Each row was made from one path, in order. Every step used is in the known rows, and no mark comes twice. Write each row's path.
Known rows
vilo, faseb, batam, lada: [ -3   5  -6   3   7  -1   4  -1   0  -8 -13  -6  -5   2   1  -2   0  -3
  -6   0  -6   3  -2   9  -2   0   3  -1  13 -14  -9  -7  -1   1  12   7]
pimab, nasabif, vilo: [  0   1  -4  31  -8  -3  -3   0 -12  -1  13   0   8   0   0  -1  -1   0
   0  -2  17   3  -4 -12   3  -1  -8   8  -8   4 -13   0  -3   1   2   2]
faseb, batam, pimab, nasabif, lada: [ -1   2 -11   0   2  -5  -7  -8   8  -1  11   5   0   6  -2   0  -1   6
   5   2  12  -3   0 -13   4 -10  12  -4  -4  15  -9   1  -4  14  -4  -2]
pimab, vilo, tuduzu: [  2  -1   8   6  -8  -5  -8  -9  -2  -4  15 -16  -1   1  -3  -1  -1   1
 -14  -2  15   1  -1 -10   5  -3  -3   1  -1  10 -10  -1  -2  -5  -1  -9]
faseb, nepe, batam, pimab: [ -3  -2   2 -10  -1  -2  -5  -3   8   1  -2   9   2  -4   1   1   0   2
   8   1  -6  -4   1   0  -1   0   5  -3  -8   6  14  -4   3   3  -3   1]
nepe, batam: [ 2 -2 10 -1 -2  1  9  6  0  1  2  4 -2 -6 -1  1 -1 -1  0 -3 -2 -3 -2  1
  0  4  2  1 -8  0  6  3  1 -3 -5 -4]
nepe, faseb, batam, lada: [  1   0  -3  -9   1   3   3   9  -8   7  -6   4  -2   4   1   0  -2  -4
   7   8 -16  -1   8   7  -4   3   7  -1   2  -7   7  -2   0  -4   7   0]
nasabif, faseb, nepe, batam, pimab: [-9  0 -3  5  5 -4 -7 -4 11 -5 -3  8  5 -5  7  0  2  1  2  2 -3 -3 -1  2
 -1  2 -3 -2  1  6 15 -6  3  6 -2  0]
nepe, faseb, batam: [  3   1   0   1   1   2  -2   7   0   7   0   5   1  -3  -4   0  -2   1
   7   6 -10  -4   6  -2  -3   3   9   1   1   7   8   4  -3   0  -3   3]
faseb, batam, pimab: [ 1  2 -2 -7  2 -5 -5 -8  9 -3 -3  4 -3  0 -2  1 -1  4  6  3 -2 -2 -2 -7
 -3 -5  6 -2  5  4  2 -3  0  3 -3  1]
batam, lada, vilo: [  4   2  -7 -11   0   1   5   0 -11  -6  -7 -12  -9   5  -3   3  -1  -5
   2  -4  -1   3  -7   2  -3  -2  -7   5  14 -16  -6   2  -1  -9   8   2]
nepe, faseb, batam, lada, vilo: [  2   1 -14 -11   1   3  -1   6 -12   4  -7  -3  -3   4  -5   2  -1  -5
  13   7 -15  -2   7   6  -4   1   2   5   9  -9   5   5  -2  -7   9   9]
pimab, nepe, batam: [  5  -4  18 -11   5   3  14   5   3   3  -4   3  -1 -12   2   2   2  -5
   3  -7  -2   1  -5   2   3   5   4  -4  -1   1  11   6  -1  -2 -19  -9]
vilo, faseb, nepe, batam: [-4  2  1 11  5  1 -1  2  8 -3 -7 -1  2 -7 -1 -2  1 -1 -3 -3 -5 -3  0  7
  1  4  4 -1 -1  2  3 -1 -1  5  2  9]
pimab, nepe: [  8  -1  15 -11   6   1  10   1   5   0  -5  -4  -5  -7   2   1   1  -3
  -1  -7   4   5  -9  -4   0   1   3  -3  12   1   1   5  -4   0 -20  -9]
vilo, faseb, nepe, batam, pimab: [-5  2  0 -1  5 -2 -7 -4 14 -6 -4  4  1 -3  1 -1  2  3  0 -1 -3 -3 -1  5
 -1  0 -2 -5  0  5 10 -4  3  6 -1  5]
lada, nepe, faseb, batam, pimab, vilo: [  1  -3  -3  -6  -9   3 -10   5   6  10  16  16   4  13   0   0  -2  10
   4  13  -2  -4  11  -9  -5  -2   1  -4 -19  13  -5   1   7   3   5  -4]
lada, vilo: [  7   2  -4  -3   0   0   1  -1  -3  -5   0 -11  -7  -1  -7   2   0   0
   2  -5   4   0  -8  -7  -2  -3  -4   7  11  -2  -7   8  -4  -5  -2   4]
pimab, nepe, batam, lada, vilo: [  3  -4   4 -21   5   4  14   3  -9   0 -11  -4  -4  -4   1   4   3 -11
   9  -6  -7   5  -4  10   1   4  -4   0   7 -15   9   7   0  -9  -7  -3]
faseb, batam: [ 2  2 -1  4  2 -2  1 -1  4 -1 -6 -1 -2 -4 -3  0 -1  0  2  1 -4 -2  0 -4
 -2  0 12  2  5  2 -5 -1 -3  1  0  5]
batam, pimab, nepe: [  7  -2  13 -23   5  -2   4  -5  11  -2  -2   1  -7  -4   4   2   2   1
   2  -6   6   4 -10  -6  -1  -4  -3  -7  13   4   9   3   0   2 -22 -12]
nepe, faseb: [ 7  0  8 -5 -2  3  3 11 -1  6  6  2 -4 -1 -2  0 -2  2  1  2 -3 -3  0 -3
 -4  2 -2  1  1  6  8  7 -2 -3 -8 -6]
batam, lada, nepe, faseb: [  6  -4  10 -14  -5   9  14  19  -9  16   2  10  -5  11   4   0  -2   5
  -6   5  -8   1   6   7  -3   3  -2  -1  -8 -10   0   3   6  -7   4 -11]
vilo, faseb, batam: [-1  5 -3 14  7 -2 -1 -3  9 -7 -8 -6 -3 -4 -3 -3  0  1 -6 -1 -1  0 -3  0
 -1 -1  5  1 12  0 -9 -1 -4  5  2  9]
pimab, nepe, faseb, batam, lada, vilo: [  5  -1  -6 -23   7   5   4   5  -7   6 -12  -4  -2  -1  -1   3   1  -9
  16   3 -14   3   5   7  -2   3   4  -1  15  -8  11   8  -4  -5  -6   3]
nasabif, vilo, faseb, nepe, batam, pimab: [ -8   0  -2  26   2  -4  -9  -8   3  -2   2   9  10 -11   2  -2   2   2
   8  -5   2   1  -2   1   1   2  -9   0  -9   2   9  -6   0   7   2  13]
lada, nepe, faseb, batam, pimab, nasabif: [  1  -1  -5  -4  -9   3  -5   9   5  13  12  20   5  15  -1  -1  -1  12
  -1  14   2  -6  12  -7  -1  -5   3  -2 -15  14  -1   4   6   5   0  -5]
lada, nepe: [  7  -2  12  -1  -4   4  12   8   2   8   2   6  -5   3   1  -1  -1   9
 -11  -3   4   0  -3  -5  -2   0   3   2  -6  -1 -13   3   3  -2  -3  -7]
faseb, nepe, batam, pimab, nasabif, tuduzu: [ -7   0  -2  -1  -7  -3 -15 -12   4   2   9   1  11   0   0   0   0   4
  -5   3   6   0   7  -6   4  -6   3  -1 -16  13   8  -5   0   6  -4  -7]
pimab, vilo, faseb: [  1   4  -2  14   0  -2  -6  -2   5 -14  10 -11  -3   4  -2  -3   0   1
 -10  -3  11   2  -7  -7  -1  -2 -10   0   4   4 -18  -1   0   3   6   1]
faseb, nepe, batam, pimab, nasabif, vilo: [ -8  -2  -9  23  -9  -4 -13  -6  -4   3  10  13  16  -1   2   0   0   0
  12   3   8  -2   4  -7   3   0  -3   3 -21  10   5  -5   2   6   3   7]

Write each row's path
[  0  -2   7  -9  -1   3  14   7  -9   1  -5   3  -4   0   3   1  -1  -6
   0  -1  -8   0  -1  10   0   5   0   0  -6 -14   6  -3   4  -8   6  -7]  nepe, batam, lada
[  6  -1   5  -1   4  -4   2 -10  -5   1  10 -19  -8  -7  -8   1   0   6
  -6 -13  17   1  -5  -9   7  -6   5   3   9   8  -5  11 -12  -1 -13  -2]  nasabif, lada, vilo, tuduzu
[ -2  -1 -10  -9   0   3   1   1 -10   0 -13  -4   0   1  -2   3   0  -8
  11   0 -13  -2   3  11   0   4   4   4   0 -12   4  -1   1  -7  13  10]  faseb, nepe, batam, lada, vilo
[  1  -2   9 -11  -2  -2   3  -1   6  -2   4  10  -3  -2   0   2   0   3
   3  -1   0  -3  -4  -1  -1  -1  -5  -2  -8   3  13   0   4  -1  -8  -7]  nepe, batam, pimab
[ -7   6 -29  13   2  -3  -7  -3 -10 -11  -9  -9   3  10   1   0   1  -7
  -1   7   3   2   1   2   1  -3  -6   7  17  -9 -13  -3  -2   1  17   9]  pimab, nasabif, faseb, batam, lada, vilo
[ -3   5 -10  18   1  -3 -11  -6   7 -12   3  -8   1   3  -3  -3  -1  -1
  -4   2   3   0  -1  -6  -1  -2   1   0   4   5 -19  -4  -1   7  11  10]  pimab, vilo, faseb, batam
[ -6   3  -9   9   7  -3   3  -1  -4  -7 -14  -2  -1   0   8  -1   0  -6
  -4   4  -7   3  -2   6  -2   2   2   1  15 -13  -4  -9  -1   0  11   2]  nasabif, faseb, batam, lada
[  3  -5  16   0  -5   6  17  12   0  12   3  14  -1  -1   1   0  -1   6
  -8  -2  -1  -3   2   1   0   4   4   1 -19  -1  -3   4   6  -3  -3  -7]  lada, nepe, batam
[  3   0   1 -10  -2  -2   3  -8 -14  -3  -3 -21  -9   2  -4   2   0  -2
 -10  -6   7   4  -2   3   4  -3  -6   5  16 -12  -2   1  -4 -12   3  -3]  batam, lada, vilo, tuduzu
[  0   1  -4  -5   2  -1   6   0  -5  -1 -12  -2  -4   2   2   0  -2  -5
   2   3 -10   1   0   5  -2   0  10   0   7 -13  -6  -7   0  -3  10   2]  faseb, batam, lada
[  0   4  -4   2  -1  -5 -13  -8  11 -16  13  -6  -4   8   0  -1   0   5
  -7  -1  13   2  -9  -9  -2  -7 -16  -3   4   6 -11  -3   3   5   3  -3]  batam, pimab, vilo, faseb
[ -7   0   0  37   2  -1  -3  -1  -3   0  -1   3  12 -14   1  -3   1  -2
   4  -6   0   1   0   3   1   7  -2   4  -9   0   1  -3  -3   5   4  16]  nasabif, vilo, faseb, nepe, batam
[ -6  -4   3  -3  -9  -5 -18 -14   5   0  12  -4   7   1   0   0   0   1
  -2   3   6  -3   7  -4   6  -2   1  -4 -14  16   8  -7   3   1   1  -4]  faseb, nepe, batam, pimab, vilo, tuduzu
[ -7   3 -10   6  -1  -2 -12  -3  11  -7   3   5   6   6   0  -2   2   3
  -3   3   6  -4   2   1   2  -3  -5  -4  -5  11   3  -3   3  10   2   5]  vilo, faseb, nepe, batam, pimab, nasabif
[ -9   2 -10  44  -4  -2  -8   0  -6  -1   6   3  16  -5   0  -4   1  -2
   1  -1   8   0   3   0   5   4  -4   5 -14   6  -6  -3  -2   8   8  16]  pimab, nasabif, vilo, faseb, nepe, batam
[  3  -5  15 -21   5   5  19   6  -5   3 -10   3  -3  -6   7   2   2 -10
   3  -5  -8   5  -3  11   2   6   2  -5   1 -13  11   0   2  -6  -9 -11]  pimab, nepe, batam, lada
[  3  -3   4 -11  -4   3   1   8   8  15   5  19   0   6   0   0  -1  12
   3   9  -7  -5   9  -4  -5  -1   5  -3 -10   8   6   3   5   2  -4  -4]  lada, nepe, faseb, batam, pimab
[  9  -3  15 -16   5   5   8  10   3   8   1   1  -3  -7   1   1   1  -2
   4  -2  -2   2  -2  -1  -2   3   0  -4   8   6  14  10  -4  -2 -23 -11]  pimab, nepe, faseb
[  0   0  -5  -9  -1   0  -4  -2 -14   7  -4 -13  -2   1  -6   1  -1  -3
   1   4  -7   0  11   7   2   0   3   4  11  -5  10   4  -5 -11   5   4]  nepe, faseb, batam, lada, vilo, tuduzu
[  5  -3   9 -10  -4   5  17  10  -6   8  -4   4  -7  10   6   0  -1   4
 -11  -1  -1   3  -2   4  -2   0   1   0  -4 -16 -13  -3   6  -6   8  -9]  batam, lada, nepe
[  1  -1   7  -5  -8  -8 -13 -15   4  -6  19 -11  -3   5  -2   0   0   5
 -11   0  18   1  -2 -12   3  -7  -9  -2  -1  12  -2  -4   1  -2  -4 -12]  batam, pimab, vilo, tuduzu
[-7  1 -2 15  5 -1 -2  3  4 -2 -7  3  6 -9  6 -1  1 -3 -1  1 -6 -3  0  5
 -1  6  4  1  1  3  7 -3  0  4  0  4]  nasabif, faseb, nepe, batam
[  3  -3  -4   7  -3   6   5  14   0  19  15  16   5   8  -2  -2  -2  10
   0   7   4  -6  12  -8   3  -2  18  -2 -20  17 -12  10  -3  10  -3  -2]  pimab, nasabif, lada, nepe, faseb, batam
[ -4  -3  -2  -9  -2   0  -2  -7 -12   3  -9 -13   1  -3  -3   2   1  -6
   0  -2  -5  -1   7  12   6   2   3   3   3  -8   9  -2  -2 -10   7   5]  faseb, nepe, batam, lada, vilo, tuduzu
[  0   3   2  -4  -6  -5 -10 -12   3  -4  14  -7   2   4  -1   0  -1   8
 -14   0  18   5  -3 -14   3 -11  -7   1  -2  10  -3  -3  -1   3  -8 -15]  batam, pimab, nasabif, tuduzu
[  8  -3  14 -26   5   2   2   4   8   6   4   6  -4  -2   3   2   2   2
   7  -1   0   2  -3  -4  -3  -1  -5  -8   8   9  22   8   0   0 -26 -14]  batam, pimab, nepe, faseb
[ -2   4  -9  15   1  -2 -15  -5   8 -11   3 -12   2   4  -1  -3   0  -1
  -5   0   5   1  -2  -5  -2  -1  -2  -1   4   7 -18  -5  -1   7  11   9]  pimab, vilo, faseb, nepe
[  1   0   2 -13  10   4  13   2  -3  -6 -12  -8  -5  -5   1   1   4 -10
   2  -9  -3   6  -6  13   2   4 -11  -2  14 -16   5   6  -1  -5  -5   1]  pimab, nepe, batam, lada, vilo, faseb
[ -2   1   2  17  10  -5  -4 -12   8  -5  -4   3   6 -13   4  -2   3   1
   8  -6   7   7  -6  -5   1  -1  -5  -3  10   2   3  -2  -5   9 -13   7]  nasabif, vilo, faseb, batam, pimab, nepe
[  1  -1  -3 -10  -1   3   9   4 -13  -2  -6  -4  -5   1  -3   3   0  -8
   6  -3  -7   0  -2   9   0   2  -5   5   0 -16   3   3   2 -10   8   2]  nepe, batam, lada, vilo
[  1  -2   1  -4  -2   4  13   6  -4   9 -10   8  -4   7   4  -1  -2   2
  -5   5  -9   1   5   5  -2   1  12   0  -5 -14 -14  -6   4  -3  12  -1]  faseb, batam, lada, nepe
[ -3  -2   5   4  -6   2  -1   2  11  -2  16  12   1   9   2  -2   1  10
 -11   1   9  -1   0  -3   0  -2 -14  -4 -20   5  -9  -1  11   4   5  -6]  lada, nepe, batam, pimab, vilo, faseb
[ -2   4  -6  40  -3  -4  -5  -1  -7  -7  12  -5   7   0  -1  -4   0   2
  -7  -5  20   4  -6  -8   4  -2 -15   7  -2   2 -16   0  -4   5   4   7]  pimab, nasabif, vilo, faseb
[ -3  -2   0  -7   0   2   5   4  -6   3 -11   3   1   0   3   1  -1  -8
   5   1 -14  -1   3  12   0   6   9  -1  -6 -11   5  -7   3  -3  10   2]  faseb, nepe, batam, lada
[ -1   5 -16  -1   6   1  -5  -4  -3  -9 -15 -16  -5   5  -2   0   1  -4
   0  -4  -4   3  -4   8  -2  -2  -4   3  21 -14 -10  -2  -3  -1  14  15]  batam, lada, vilo, faseb, nepe
[-1 -2  3  2  0  1  1  3  3  3 -5  3  4 -7 -1  0  0 -2  5  0 -9 -4  2  3
  0  5 11  0 -7  3  6 -1  0  1  0  4]  faseb, nepe, batam
